Every row comes from one small tree of marks. The marks that hang from a mark follow it in brackets, in the order of their numbers. Every link used is in the known rows. Which tree was each row made from?
Known rows:
j264{j678}: [-1.249  0.067  0.389 -0.029  0.262 -0.580  1.744 -0.330 -0.412  1.396
 -1.697  1.129 -0.300  0.892  1.088 -1.061 -0.902  0.295 -0.041  0.417
 -0.457 -2.338]
j318{j264{j66{j815} j678}}: [-1.340 -0.286 -2.023 -2.437 -0.187 -1.730 -0.461  0.258  0.843  1.779
 -0.604  0.859 -0.198 -1.744 -0.518 -0.452 -1.030  0.422 -3.001  0.178
 -1.562 -1.287]
j318{j264}: [-0.334 -0.504 -0.846  1.238 -0.007  0.267  1.138 -0.869 -0.785  0.514
 -1.326  0.518  0.676  0.422  0.308 -0.525 -0.534  0.472 -0.987  2.180
 -0.782 -2.320]
j199{j264{j678}}: [-1.144 -0.351  1.268  0.759  1.536 -0.079  2.879 -0.440 -0.148  1.216
 -1.227  2.151  0.782  0.547  1.753 -1.499 -0.585  0.585  0.778  0.840
 -2.924 -1.465]
j66{j264{j199 j318}}: [-0.694 -1.744 -0.530  1.148  1.039 -0.038 -1.397 -1.373 -1.701  0.049
  0.310  1.931 -1.095  0.270  0.083 -1.213 -0.455  1.218  0.558  0.711
 -0.643 -1.933]
j66{j815}: [-0.900 -2.361  0.021  1.922  0.745  0.258  0.859 -0.184 -1.319  0.906
 -0.379  2.018 -0.879  2.082  0.997 -0.674 -0.726  0.212 -1.140  1.334
 -2.003 -2.382]
j815{j66 j318}: [ 0.194  0.066 -0.522  1.151  0.609 -1.747  1.539 -0.465 -0.769  1.010
  2.018  1.863 -1.151  1.237  1.605 -0.108  0.136  0.103  0.560  2.827
 -0.792 -1.399]
j678{j264{j199 j318}}: [-0.776 -0.212  0.136  3.539 -0.525  0.721 -0.370 -1.203 -2.179 -0.500
 -0.229  1.793 -0.848  0.618 -0.900 -1.244 -0.647  1.231 -0.792  0.291
  0.792 -1.355]
j199{j264{j318{j815} j678}}: [-0.997 -0.154 -0.567  2.885  1.268 -0.669  1.185 -0.906  0.194  0.329
  0.826  1.354  1.682  1.667  1.187 -2.073 -0.070  0.156  2.505  0.064
 -3.092 -0.930]
j815{j318}: [-0.623 -0.699  0.063  1.005  0.682 -1.049  0.095 -0.793 -1.408  0.527
  0.726  1.903 -1.101  2.451  0.816  0.315 -0.111  0.049  0.331  2.716
 -0.589 -2.345]
j815{j66{j264{j678}} j318}: [-0.067  0.205 -1.328 -1.543  0.921 -3.422 -0.360 -0.010  0.618  0.948
  1.158  2.256 -0.939 -0.263  0.811 -0.688  0.561  0.635  0.751  0.691
 -0.567 -1.042]
j199{j264{j66{j815}}}: [-1.101 -2.232  0.072  0.815  1.495  0.501  1.567  0.209 -0.841  1.443
  0.886  2.278 -0.284  0.134  1.481 -0.223 -1.067  0.642 -0.320  0.622
 -4.418 -0.819]
j983{j678{j264{j66 j199 j318}}}: [-0.941  0.151 -0.173  1.989 -2.854  0.222 -1.029 -1.278 -1.061  1.927
  0.317  0.688 -0.008 -1.387 -1.089 -1.166 -0.801  1.147 -1.483 -1.604
  1.025  0.058]
j66{j264{j199} j815}: [-0.705 -3.128 -0.749 -1.223  1.133 -0.542 -1.431 -0.613 -1.864 -0.207
 -0.122  2.723 -0.667 -0.168  0.256 -0.396 -0.779  1.300 -0.757  0.767
 -1.907 -1.959]
j318{j264{j199 j678}}: [-1.126  0.652 -1.003 -2.769 -0.191 -1.175  0.381 -1.556 -0.658  0.366
 -1.942  0.746  0.929 -2.289 -0.727 -0.785 -0.765  1.144 -1.932  1.830
 -0.071 -1.733]
j264{j66}: [-1.052 -0.401  0.168 -0.038 -0.052  0.536  1.475 -0.924 -1.030  1.650
 -0.312  0.895 -0.774 -0.168  1.041  0.040 -1.444  0.268  0.391  0.329
 -1.095 -1.691]
j983{j678{j264{j318}}}: [-0.030 -0.504 -0.108  5.872 -2.314  0.816 -0.354 -0.551 -0.792  1.772
 -0.389  1.239  0.380  1.950 -0.127 -1.826 -0.021  0.377 -1.176 -1.326
  1.117 -0.852]
j199{j264}: [-0.581 -1.233  1.105  2.513  1.772  0.965  3.115 -0.619 -1.191  0.841
 -0.677  2.279  0.486  1.388  1.867 -0.929 -0.407  0.619  1.338  1.791
 -3.173 -1.734]
j318{j264{j66}}: [-0.847  0.143 -1.242 -0.840 -0.478  0.023  0.895 -0.627 -0.295  1.368
 -0.694  0.234  0.302 -1.364  0.205 -0.089 -0.980  0.526 -1.008  0.917
 -0.836 -1.640]
j264{j66{j815} j678}: [-1.817 -0.900 -0.384 -1.903  0.120 -1.127 -0.010  0.110  0.083  2.218
 -0.116  1.432 -1.167 -0.272  0.516 -0.544 -1.263  0.380 -1.650 -0.528
 -1.680 -1.542]
j815{j318{j264{j66 j199}}}: [-1.019  0.470 -1.730 -3.576 -0.212 -2.183 -1.497 -1.559 -0.873  0.473
  1.186  0.966 -0.148 -2.488 -1.127  0.985 -0.686  0.938 -1.245  3.174
 -0.613 -1.094]
j983{j678{j264{j318{j815}}}}: [-0.130 -0.103 -1.253  5.644 -2.533  0.048 -0.750 -0.826 -0.964  0.847
  0.446  0.463  1.683  2.105 -0.386 -1.852  0.373  0.117  0.837 -1.671
  0.262 -0.516]
j318{j264{j66 j199 j678}}: [-1.627  1.095 -1.274 -4.824 -0.455 -1.501 -0.050 -1.330 -0.035  1.078
 -1.623  0.116  0.446 -3.919 -1.003 -0.391 -1.219  1.117 -1.901  0.882
 -0.415 -1.137]
j678{j264{j66}}: [-1.233  0.114  0.238  1.457 -0.947  0.818  0.680 -0.078 -1.031  0.936
 -0.866  1.148 -0.568 -0.680 -0.349 -0.379 -0.945  0.829  0.258 -1.080
  0.192 -1.325]

Which tree is each row?
[ 0.655 -0.248 -1.289  4.850  1.448 -0.193  2.976 -1.045 -0.425  0.031
  2.892  1.299  1.645  1.281  2.339 -1.794  0.448  0.228  3.334  1.012
 -3.862 -0.348]
j199{j264{j318{j815{j66}}}}
[-1.182 -2.038 -0.731 -2.931  1.173 -1.751 -1.505 -0.374 -0.889  0.333
 -0.976  2.534 -0.726 -1.088 -0.034 -1.032 -0.515  1.354 -1.322 -0.106
 -1.648 -1.645]
j66{j264{j199 j678} j815}
[-1.080  0.486 -1.625  1.362 -1.172 -0.200 -1.611 -1.367 -1.319 -0.699
  1.218  0.662  0.389 -1.093 -1.338 -0.771 -0.778  0.928  1.432 -1.020
  0.147 -0.439]
j678{j264{j66 j199 j318{j815}}}
[-0.701 -0.327  0.077  3.814 -2.405  0.531 -0.759 -1.291 -1.900  1.146
 -0.263  1.292  0.561  0.227 -0.761 -1.708 -0.380  1.089 -1.451 -0.648
  1.188 -0.441]
j983{j678{j264{j199 j318}}}
[-0.806 -0.356  0.687  3.402  1.342 -0.153  1.818 -0.282  0.175  1.230
 -0.195  2.033 -0.053  1.637  1.468 -1.933 -0.183  0.511  0.294  0.490
 -2.751 -1.060]
j199{j264{j318 j678}}
[-0.776  0.417 -1.789 -1.514 -0.272 -1.984 -0.927 -0.691 -0.153  1.257
  1.001  0.953 -0.381 -0.658 -0.440  1.023 -0.360  0.380 -0.980  2.398
 -0.479 -1.348]
j815{j318{j264{j66}}}
[-1.135  0.739 -1.510 -3.583  0.207 -2.833 -1.392 -1.467 -0.408  0.279
 -0.238  1.263  0.300 -1.429 -1.146 -0.261 -0.268  1.092 -1.928  3.235
 -0.131 -1.508]
j815{j318{j264{j199 j678}}}
[-0.400 -0.016 -1.156  5.389 -0.922  0.274 -0.303 -0.641 -1.148 -0.683
  0.766  0.761  0.559  2.433 -0.260 -1.328 -0.092  0.360  1.873 -0.780
  0.080 -1.373]
j678{j264{j318{j815}}}
[-1.451  0.315  0.434  1.433  1.048 -0.306  1.265 -0.256  0.678  2.140
  0.581  1.693 -0.491 -0.321  1.193 -1.509 -0.756  0.533  0.391 -0.538
 -2.694 -0.238]
j199{j264{j66 j318 j678}}
[-0.713 -0.140 -1.020  3.271 -0.723  0.019 -0.797 -1.481 -2.012 -1.440
  0.577  1.131  0.827  0.628 -1.192 -1.189 -0.318  0.978  1.597 -0.344
  0.306 -1.151]
j678{j264{j199 j318{j815}}}
[-0.936  0.316 -0.030  1.380 -2.850  0.749  0.661 -0.300 -0.621  2.256
 -0.976  0.619  0.869 -0.781 -0.202 -0.759 -0.650  0.605 -0.851 -1.931
  0.679 -0.577]
j983{j678{j264{j66}}}
[-1.372 -1.255 -0.406 -0.946 -0.838  0.202 -1.133 -0.251 -1.793  0.227
 -0.191  1.894 -0.703 -1.715 -1.060 -0.132 -1.442  1.420 -1.879 -0.580
 -0.511 -0.977]
j678{j264{j66{j815} j199}}
[ 0.596  0.798 -1.829  5.690 -0.930 -0.306  0.936 -0.690 -0.797 -0.587
  1.793  0.957  0.767  1.154  0.232 -1.773  0.347  0.374  2.282 -0.672
 -0.134 -0.792]
j678{j264{j318{j815{j66}}}}
[-1.356  0.077  0.348  0.176  0.411 -0.586  0.052 -1.549 -0.989  0.905
 -0.303  1.079 -1.048  0.292  0.152 -1.460 -0.923  0.693 -0.787  0.697
  0.058 -1.653]
j264{j199 j318 j678}
[-1.729 -0.209 -1.868 -4.481 -0.288 -2.113 -1.112 -0.408  0.200  1.063
 -0.684  0.989  0.007 -3.419 -1.199 -0.499 -1.304  1.246 -3.280  0.793
 -1.425 -0.983]
j318{j264{j66{j815} j199 j678}}
[-1.279  0.401 -0.319  1.814 -0.954  0.378 -1.303 -1.118 -1.500  0.248
  0.239  1.193 -1.087 -1.267 -1.266 -0.804 -1.107  1.481 -0.588 -1.018
  0.611 -0.631]
j678{j264{j66 j199 j318}}
[-0.045  1.536 -2.879 -3.147 -0.291 -2.597  1.402 -1.654 -0.010 -0.523
  0.114  0.031  2.515 -3.239 -0.235 -1.394  0.086  0.949  0.451  1.519
 -1.041 -0.853]
j318{j264{j199 j678} j815{j66}}
[-0.046  0.711 -1.234  3.142  1.145 -1.564  2.649 -0.533  0.729  0.615
  1.886  1.228  1.580  0.498  2.047 -2.462  0.240  0.248  2.887  0.119
 -3.425 -0.200]
j199{j264{j318{j815{j66}} j678}}
[-1.253 -0.834 -0.099 -3.286  0.897 -1.338 -0.216 -1.073 -0.778  0.355
 -1.804  1.680 -0.242 -1.741  0.060 -1.025 -0.676  1.279  0.166  0.056
 -0.271 -1.723]
j66{j264{j199 j678}}
[-0.293  0.199 -2.111 -3.452  0.605 -2.767  0.470 -1.125 -0.424 -0.738
  0.415  1.044  1.527 -2.875  0.469 -1.393  0.142  1.202  2.560 -0.256
 -1.277 -0.892]
j318{j815{j66{j264{j199 j678}}}}
[-1.379  0.556 -0.896  1.093  1.133 -1.151  0.745 -0.547  0.777  1.109
  1.422  0.911  0.918  0.052  1.022 -1.472 -0.429  0.195  2.347 -0.725
 -3.251 -0.276]
j199{j264{j66 j318{j815} j678}}
[-0.937 -0.813 -1.013  1.800  0.404 -0.336 -0.257 -2.373 -1.797 -0.667
  1.158  0.779  0.514  1.158  0.251 -0.998 -0.830  0.526  1.766  1.353
 -0.876 -1.739]
j264{j199 j318{j815}}
[-0.918 -2.164 -0.705 -0.833  1.222 -1.488 -1.172  0.533 -0.006  1.103
 -0.931  2.426 -0.938  0.676  0.550 -1.082 -0.144  0.820 -0.963 -0.798
 -1.801 -2.042]
j66{j264{j678} j815}
[ 0.243  0.728 -1.758  3.374 -0.792 -0.619  0.330 -1.307 -1.690 -1.394
  1.981  0.859  0.867 -0.489 -0.355 -1.777  0.074  1.023  1.783  0.036
  0.068 -0.386]
j678{j264{j199 j318{j815{j66}}}}
[-1.044 -1.284 -1.897 -0.479 -0.161 -0.397 -0.264  0.038 -0.262  1.380
  0.076  0.938 -0.446 -0.694 -0.172 -0.075 -0.900  0.526 -2.460  0.641
 -1.915 -1.714]
j318{j264{j66{j815}}}
[-1.108 -2.087 -0.328  3.483  1.351  0.482  0.380  0.148 -0.452  1.560
  2.049  2.283 -1.066  1.170  1.350 -0.828 -1.052  0.610 -0.549  0.304
 -4.205 -0.612]
j199{j264{j66{j815} j318}}
[-0.226  0.060 -1.375 -0.255  0.680 -2.067 -0.118 -0.836  0.013  0.627
  0.816  1.867 -1.318 -1.726  0.645 -1.914 -0.018  1.194  0.223 -0.029
 -0.354 -0.640]
j815{j66{j264{j199 j318 j678}}}
[-1.496 -0.741 -0.123 -1.642  1.460 -2.578 -0.786  0.514  0.588  1.649
  1.652  2.941 -0.745 -0.091  0.719 -0.039 -0.378  0.551 -1.067  1.158
 -3.747 -0.324]
j199{j264{j66{j815{j318}} j678}}
[-1.145 -0.490 -2.134 -3.474  0.635 -3.321 -2.307 -0.752 -0.375  0.407
  0.533  2.277 -0.202 -1.070 -1.338  0.020 -0.153  1.088 -3.523  3.358
 -1.106 -1.533]
j66{j815{j318{j264{j199 j678}}}}
[-0.872 -0.974 -0.939  0.884 -2.359 -1.576 -2.370  0.573 -0.444  2.148
  1.493  2.123 -0.170  0.312 -0.919  0.259 -0.137  0.522 -2.546 -0.860
 -0.492 -0.282]
j983{j678{j264{j66{j815{j318}}}}}
[-1.249  1.307 -1.720 -3.124 -0.158 -3.128 -1.222 -0.351  0.902  1.619
  0.187  0.666 -0.486 -1.489 -0.744  0.204 -0.187  0.236 -1.613  1.674
 -0.264 -1.000]
j815{j318{j264{j66 j678}}}
[-0.292  0.150 -0.792 -3.287  0.669 -1.856  1.048 -0.816 -0.445  0.574
 -0.440  1.833 -0.264 -2.880  0.840 -1.509 -0.291  1.469  0.576 -0.019
 -0.514 -0.938]
j815{j66{j264{j199 j678}}}
[-0.573 -0.065 -1.274  3.388 -2.601 -0.204 -1.268 -1.695 -1.630  0.214
  0.440  0.667  2.053  0.273 -1.015 -1.747 -0.052  0.618  0.433 -0.839
  0.288 -0.326]
j983{j678{j264{j199 j318{j815}}}}
[-1.484  0.303 -0.949  0.007  0.149 -1.404 -0.402 -1.855 -0.899 -0.111
  0.586  0.691  0.804  0.370 -0.045 -1.642 -0.671  0.439  1.187  0.565
 -0.539 -1.191]
j264{j199 j318{j815} j678}
